Each row was made from one path, in order. Every step used is in the known rows, and no mark comes twice. Write each row's path.
Known rows
l -> r -> h -> x -> e -> a: [ 0.07 -6.63  5.51  3.08  0.85  0.13 -2.54  4.95 -2.80  1.53 -3.67  1.88
  4.64 -3.03 -1.61  1.93 -1.07 -4.97  3.79 -4.28  0.96]
x -> e: [ 1.54 -5.80  2.33  2.95 -1.10 -0.13 -0.85  3.70 -1.35  0.12  0.01  1.74
  1.51 -2.60 -2.65  2.45  3.04 -2.40  1.86 -0.59  2.81]
r -> e -> a -> h -> x: [ 0.08 -5.29  5.98  5.17  2.66  0.65 -2.75 -1.17 -4.23 -0.86 -0.60 -1.27
  5.55 -0.50 -1.06  1.85 -2.79 -2.36  2.52 -3.79  3.64]
h -> r -> e -> x: [ 4.07 -4.74  3.30  4.83  0.68 -0.57  0.42  3.76 -5.98 -2.40 -0.40 -1.09
  3.50 -3.32  0.78  1.34  0.64  0.69 -2.29 -1.24  0.63]
a -> e -> r -> h: [ 4.43 -4.72  4.96  2.39  2.57 -0.21  0.76 -2.33 -3.48  3.16 -0.07  2.03
  0.54 -2.43 -0.64  0.92 -1.30 -0.33  2.03  1.49  4.37]
l -> s: [ 1.29 -4.06  2.73  1.99  0.03 -0.33 -0.35  1.70 -5.41  2.37 -1.74  1.31
  1.67 -1.56 -0.06 -0.65 -0.48 -0.30  5.46 -0.88  4.30]
e -> r -> h: [ 2.11 -5.63  3.03  2.79  1.28 -1.26  0.73 -1.03 -2.97  3.03 -2.83  2.01
  1.33 -2.75  0.63  1.44 -1.43  0.89  3.12 -2.14  4.08]
s -> l -> r -> h -> x: [ 2.66 -4.80  2.99  2.23  0.23 -0.76 -1.45  0.45 -2.58  0.57 -0.45 -0.62
  1.18 -3.42  1.12  1.77 -3.99  2.46  2.39 -2.06  3.04]
x -> e -> r -> h: [ 2.57 -6.42  3.26  3.19  0.10 -0.99 -0.44  2.88 -0.99  2.96 -2.64  3.45
  3.28 -2.81 -1.13  3.06  0.96 -2.17  1.64 -2.39  3.10]
r -> h -> a: [ 0.28 -6.93  2.53  3.47  1.36 -0.40  0.47 -1.36 -2.97  2.89 -4.75  0.56
  2.07 -2.02  0.04  1.91 -2.24  1.98  7.52 -1.97  3.60]
r -> h -> x -> e: [ 3.01 -8.73  1.89  2.75 -1.58 -2.80 -1.94  4.49 -2.32 -0.62 -1.56  3.82
  2.61 -1.41 -1.61  3.35  0.47 -0.46  1.71 -1.89  1.56]
l -> r: [ 0.58 -3.78  3.51  2.80  0.78  1.29 -0.29  0.65 -4.04  1.16 -1.06  0.60
 -0.06 -3.80 -1.11  0.98  1.33 -0.90  3.69 -1.32  3.98]
h -> x -> e -> a: [-0.68 -5.99  4.30  2.90 -0.22 -0.22 -2.32  3.83 -2.61 -0.51 -0.40  0.99
  2.70 -3.19 -1.50  1.25 -0.08 -4.33  2.27 -2.42  0.16]
s -> l -> r -> e -> a -> h: [ 0.18 -0.98  7.67  5.34  4.25  4.18 -2.27 -1.79 -1.20  2.08 -0.14 -5.62
  6.47 -2.00 -0.86  1.73 -3.88 -3.54  2.91 -3.71  5.98]
l -> r -> h -> x: [ 1.94 -6.70  2.96  2.51  0.19 -1.36 -1.36  1.51 -4.99  0.36 -2.58  2.62
  1.01 -2.62 -0.04  1.85 -1.22  1.01  3.64 -2.57  2.73]
a -> e: [ 3.57 -4.04  4.09  2.13  1.37  0.75  0.29 -1.43 -3.91  0.33  2.61  0.39
 -1.21 -2.19 -2.15  0.25  0.76 -0.60  2.29  3.35  4.07]
a -> h -> r: [ 2.87 -5.51  4.09  5.35  1.05  2.05 -0.45 -2.72 -3.45 -2.61  1.85 -0.15
  3.77 -0.75 -0.22  0.97 -1.96  1.54  3.32  2.14  5.21]
s -> l: [ 1.89 -2.98  2.14  2.09  0.14  0.17  0.08 -1.31 -0.86  0.23  2.01 -2.89
 -0.31 -3.16  0.31  0.79 -2.10  2.04  2.17  0.35  4.09]
r -> e: [ 1.91 -4.53  2.75  3.68  0.46 -1.16 -0.73  2.28 -3.55  0.39 -1.09 -0.12
  2.37 -2.10 -1.21  2.02  0.29 -0.82  1.68 -2.98  3.53]

Write each row's path
[ 1.06 -4.79  3.29  3.44 -0.19  0.25 -0.79  2.69 -1.60  1.80 -0.05  2.82
  1.80 -4.26 -1.22  2.46  2.61 -3.01  0.51 -1.48  2.44] : x -> e -> r
[ 3.13 -5.09  5.69  3.38  3.68  2.41  1.17 -1.26 -6.23  3.57 -3.24 -0.31
  0.38 -3.67 -1.15  1.46  1.19  0.44  3.28  0.96  2.56] : l -> r -> h -> a -> e -> x
[ 4.38 -5.84  4.57  2.35  1.63 -1.52 -0.63 -1.72 -5.00  1.35  0.84  3.46
  0.20 -2.79  0.14  1.22 -2.33  0.80  0.73  1.14  2.53] : a -> e -> r -> h -> x
[-0.05 -5.35  6.02  4.58  2.01  3.04 -1.54 -0.30 -0.67  0.76 -0.27 -0.69
  5.08 -0.55 -3.21  2.00  0.85 -4.86  3.86 -1.13  4.67] : x -> e -> a -> h
[ 4.74 -5.32  4.54  6.42  1.97  1.34 -0.25  0.31 -5.42 -2.88  0.67 -1.48
  5.45 -1.18 -0.17  2.37  0.58  1.23 -1.81 -0.24  3.47] : a -> h -> r -> e -> x
[ 2.05 -5.66  3.35  2.58  1.17 -0.03  0.04  0.97 -3.51  2.26 -3.45  1.24
  1.48 -2.38 -0.87  1.51 -0.40 -0.06  4.77 -2.20  4.70] : l -> r -> h
[ 0.47 -4.43  6.57  5.48  3.04  3.37 -0.41 -3.28 -3.07 -1.56  0.45 -2.22
  5.50 -1.02  0.07 -0.59 -4.05 -1.52  4.99  0.70  4.26] : e -> a -> h -> r
[ 1.09 -4.46  4.50  3.28  2.21  1.94  0.10 -2.92 -4.09  1.91  0.49 -0.11
 -0.35 -3.07 -1.56  0.62 -0.65 -0.03  5.31  2.62  3.28] : h -> a -> e
[ 0.81 -5.37  6.74  5.89  1.78  3.54 -1.63  0.71 -1.18 -1.50  0.73 -0.74
  7.38 -1.02 -1.62  1.02 -1.67 -4.61  3.47  0.52  3.26] : x -> e -> a -> h -> r
[ 2.98 -3.08  5.04  2.57  2.22  1.06  0.46 -2.51 -4.03  2.26  2.48  1.33
 -0.92 -3.85 -0.89  0.31  0.32 -1.17  0.93  2.58  3.80] : a -> e -> r
[ 1.86 -4.95  5.73  3.48  3.17  2.29 -0.14 -1.78 -4.29  4.13 -2.90  0.74
  1.55 -2.87 -1.63  1.35 -1.53 -0.60  6.74  0.67  4.17] : l -> r -> h -> a -> e
[-0.38 -5.63  5.34  4.03  2.42  1.57 -1.74 -3.64 -4.11 -1.07  0.37 -0.88
  2.68 -0.86 -0.68  0.57 -2.50 -0.88  4.23 -1.24  3.89] : e -> a -> h -> x
[ 2.30 -7.54  3.21  4.44 -0.73  0.46 -2.87  0.74 -2.51 -2.29  2.00  2.74
  3.00 -0.66 -2.73  3.72  2.06 -0.85  0.95 -0.08  3.70] : a -> h -> x -> e
[ 2.54 -6.14  4.42  3.12  2.61  0.75  0.49 -2.69 -3.56  3.07 -1.99  0.47
  1.22 -1.67 -1.46  1.26 -2.20  0.88  6.38  1.60  3.93] : r -> h -> a -> e
[ 2.62 -3.04  5.78  3.17  3.20  2.90 -0.34 -2.85 -1.94  4.27 -0.71 -2.44
  1.78 -3.59 -0.42  1.28 -4.20  0.66  5.62  1.35  4.39] : s -> l -> r -> h -> a -> e
[ 3.89 -3.34  5.59  2.99  3.77  2.96  0.99 -2.31 -3.73  3.70 -1.08 -3.43
  0.35 -4.33  0.00  1.45 -1.47  1.91  2.16  1.55  2.81] : s -> l -> r -> h -> a -> e -> x
[ 0.43 -3.52  5.81  5.09  2.08  0.55 -0.92  2.69 -3.73 -0.63 -1.54 -2.17
  6.47 -2.85  0.63 -0.30 -4.33 -3.54  2.89 -2.80  1.24] : h -> r -> e -> a
[ 3.34 -4.96  4.62  6.54  1.52  1.30 -1.51 -0.34 -3.61 -2.41  0.99 -0.51
  6.63 -0.39 -0.61  2.24 -2.16  0.15  1.71 -0.41  4.92] : a -> h -> r -> e
[ 2.03 -6.80  2.54  2.66  0.43 -2.53 -0.55 -0.54 -4.42  1.16 -2.02  3.50
  0.85 -3.14  1.49  1.75 -2.38  1.89  1.91 -2.52  2.22] : e -> r -> h -> x
[ 3.92 -6.32  4.43  2.94  3.12  0.79  1.79 -2.14 -5.44  2.58 -2.38 -0.50
  0.02 -2.43 -1.03  1.41  0.55  1.99  2.97  1.88  2.38] : r -> h -> a -> e -> x
[-0.54 -4.11  7.12  5.59  3.33  2.24 -3.34 -0.28 -5.04  0.12 -1.46 -0.99
  5.91 -1.81 -1.29  1.98 -2.11 -3.81  2.88 -4.80  3.85] : l -> r -> e -> a -> h -> x
